Each row was made from one small tree. The marks that hang from a mark follow it in brackets, in the order of their numbers. Every link used is in the known rows. Write each row's tree.
Known rows
z_969{z_165{z_25{z_702}}}: [ 16  -3  -7 -15   0 -13   2   5  -3 -13  -5  -9  -3  20  11 -49  -5 -10
  11  10  25   5]
z_41{z_800{z_25{z_165{z_969}} z_929}}: [ -6   1   2  10   6  11  -6   7  16  21  -9  13   9   4 -10  29   9  15
  -5  -4 -24   4]
z_969{z_165{z_25{z_702 z_800}}}: [ 14  -1  -9  -6   2 -12   1   2 -10 -18  -3 -15  -5  21   4 -41  -6   0
   8  14  14   6]
z_929{z_41{z_800{z_25}}}: [  5   9   6  -6  -1  34  11  17  28  -7 -10  34   0 -14   0  43  11 -26
 -19  -9 -11   9]
z_929{z_41}: [ 10   5 -10  -5  -5   8   5  16  26 -10  -2  21  -5 -22  18  36   6 -32
 -19  -1   8   2]
z_41{z_800 z_929}: [ 27   2  30  17  10   2 -16   5  21  20 -11  49  13 -30 -12  73  19  42
   6  -9 -11   7]
z_702{z_25}: [ -1  -2  14 -20   2   0 -15  -9  13  -9  -2  -9  -1 -19  25   7   5 -10
   1   4  32   4]
z_165{z_25{z_800} z_969}: [  5  10   7  -7  11  -8   5 -18 -10  -2  -7 -22 -10  26   9 -21  -4   7
   6  21   0  -1]
z_929{z_41 z_800}: [  6   1 -23   3  -5  31  18  33  28 -13  -9  -5  -1  -8  27  47  13 -40
 -19  -8   6   3]
z_165{z_969}: [ 18  -4 -12 -10   2  -6  -8 -18  14   7  -2   0   2   9  20  -5   1  -6
   6   4  17  -2]
z_702{z_25{z_165 z_800{z_41}}}: [-15   0   7  -3   0   8 -13  -4  -3  -9   7 -23  -4 -19   4  23  -4  11
  -6  14   6   4]
z_929{z_800{z_25{z_969} z_41}}: [ -2  -2 -22 -10  -2  31  27  17  22  -6 -10 -13   5  17   3  -8   1 -29
 -18 -30   5   2]
z_800{z_25{z_165 z_702} z_41 z_929}: [-36   4 -27   4  -9  -2  22  29   3  27   8  -3   5  -1  -9  -3 -16 -13
 -15 -12  -5  -5]
z_702{z_25{z_165{z_969} z_800}}: [-11  -3  12  -1   3   6 -21 -21 -13  -7   6 -31  -4  -5  11  12  -2  16
   9  26   4   1]
z_41{z_929}: [ 25  -1  14  12   5 -13 -12   2  13   9  -4  31   9 -24   6  40   7  21
   3  -4   7  -1]
z_165{z_25{z_702 z_800} z_969}: [  1   9  10  -6   6 -13   4 -18 -26   4   2 -18 -11  17   7 -28  -7   8
  18  25   6  -5]
z_41{z_800{z_25{z_165 z_969}} z_929}: [ 12   1  42  19   7  16  -9  -4  -1  14  -8  42  13 -10 -32  38  11  40
  10  -9 -33   3]
z_929{z_800{z_25{z_702} z_41}}: [ -1  -1 -25 -12  -4  39  30  26  20  -2  -7  -6   7   7   8  -2  -1 -31
 -16 -25  12   2]
z_165{z_25{z_702 z_800{z_41}} z_969}: [ -6  12   2 -10   4 -10  14 -11 -20  10   3 -18 -11  17   3 -23 -11   4
  12  17   9  -3]
z_41{z_800{z_25} z_929}: [ 19   5  36  10  10  24  -3   4  16  14 -16  50  15 -13 -21  50  13  30
   3 -14 -19   8]
z_41{z_929{z_800{z_25{z_165}}}}: [ 15  -2  10  17   5  22   5  13   7   3 -10  11  14  -2   2  32   5  11
   2  -7  -7  -2]
z_969{z_165}: [ 26 -10 -25  -9  -1  -8  -8   2  17 -16  -6  -3   4  15  14 -25   0  -9
   1  -1  21   9]
z_25{z_702 z_969{z_165}}: [ 10 -15  -8  -4 -10 -37 -16 -15 -21  -6  15  -1  -4   0  -3 -48  -1   2
  26  -1  20  -6]
z_165{z_25}: [ 12   8  14 -16   7 -11   5   5  11  -8 -10   3  -7  -2  14 -17   1 -12
 -11   7  15  -1]
z_165{z_25 z_969}: [  7   8   9 -19   8  -9   8 -15   1   5 -10 -13  -7  26  18 -33  -3 -10
   9  15  17  -3]
z_800{z_25{z_969} z_41 z_929}: [-33   7 -26  -3  -4 -18  23  13  17  21  -1  -5   2  13  -9 -12  -9 -18
 -20 -30  -3   0]

Which tree is each row?
[ -5  -4 -22  -6  -6  42  27  27  13  -2  -3 -12   7   7   4  -3  -4 -26
 -14 -17   3  -1]	z_929{z_800{z_25{z_165 z_702} z_41}}
[-37   5 -23  -3  -8 -22  22  14   1  27   8  -2   1   4 -11 -20 -11 -17
  -8 -26   2  -5]	z_800{z_25{z_702 z_969} z_41 z_929}
[-14  -7 -18  35  -4 -28 -24  -5 -37  19  23 -24  -3  -9  -4  20  -8  40
  16  33 -22 -13]	z_25{z_165{z_969} z_702 z_800{z_929}}
[ -4  -8  13  -5  -7   9  -1 -12 -22  -9  11   7   0   2 -14 -48  -8  -8
   5   1  -9 -10]	z_800{z_25{z_165 z_702 z_969}}
[ -5  -8  11 -18  -1 -16 -18 -21  -3 -13   2 -23  -3   3  15 -26   3  -6
  16   3  30   4]	z_702{z_25{z_969{z_165}}}
[-26   7 -15   5  -6  -1  17  21   3  13   1   8   0  -4   8   7  -3 -31
  -9  -5  -3  -4]	z_800{z_25{z_702} z_929{z_41}}
[-28   6 -11   7  -4 -12  13   9   6   7  -3  -1  -3  10   1  -1   0 -27
 -13 -12 -14  -3]	z_800{z_25{z_969} z_929{z_41}}
[ 10  -3  14  -6   1  15  -5  -6   5  -1  -5  26   5   2 -20  -9   9   6
   7 -13  -9   7]	z_41{z_800{z_25{z_702 z_969{z_165}}}}
[  3  -5   7  -7  -5  25   3   0  -8  -9   6  13   4  -3  -5 -32  -9 -14
  -3   4  -4  -5]	z_800{z_25{z_165 z_702}}
[ 14  -9 -14  14   1 -30 -19 -23 -16 -23   5 -18  -7  14 -12 -20   0  23
   3   4 -11   4]	z_25{z_800 z_969{z_165}}
[ -1   6  21  -1   3 -31  -4 -11 -29 -11   6  -7 -15  -5  -6 -27  -2  11
   6  14  -1  -7]	z_165{z_25{z_702 z_800 z_969}}
[-26  10 -32  -6  -2  -2  27  26  29  22  -6   1   6   8   0   5  -9 -23
 -29 -27   2   3]	z_800{z_25 z_41 z_929}
[-14  -6  21   3   0 -11 -27 -24 -22 -15  11 -28  -7 -13   0   3   0  20
   8  19  -2  -2]	z_702{z_25{z_165 z_800 z_969}}
[  2   8   9  -4  -3  26   9  11  22  -7  -8  32  -3 -12  -5  36  11 -22
 -15 -10 -13   8]	z_929{z_41{z_800{z_25{z_969}}}}
[ -5  -3  -9  10  -7 -32  -8 -11 -24  -1  22   1 -10 -23 -20  -1  -5  20
   3  -5  -3  -6]	z_25{z_702 z_800{z_41} z_969}
[  6  -7 -14  -1   1  42  14  10  12  -9 -10 -20   8  23  13  -9   2 -21
  -8  -6  -4  -1]	z_929{z_800{z_25{z_165{z_969}}}}
[ -7  -5  10  -6   2 -15 -21 -26 -14 -19   4 -32  -7   3   5 -13   2  11
  12   9  14   6]	z_702{z_25{z_800 z_969{z_165}}}
[ 17   2  34  12   9  13  -5  -4   4  11 -13  40  14   2 -28  27  12  32
  14 -16 -21   9]	z_41{z_800{z_25{z_969{z_165}}} z_929}
[  3  -8  -6  23  -4  -6 -22 -15 -37   2  22 -13  -4 -11  -8   5  -8  33
  16  33 -17 -10]	z_25{z_165{z_969} z_702 z_800}
[ -2 -13   6  28  -8 -29 -30 -18 -49  -8  29  -9 -10 -22 -24  -7  -5  39
  14  22 -26 -14]	z_25{z_165 z_702 z_800 z_969}
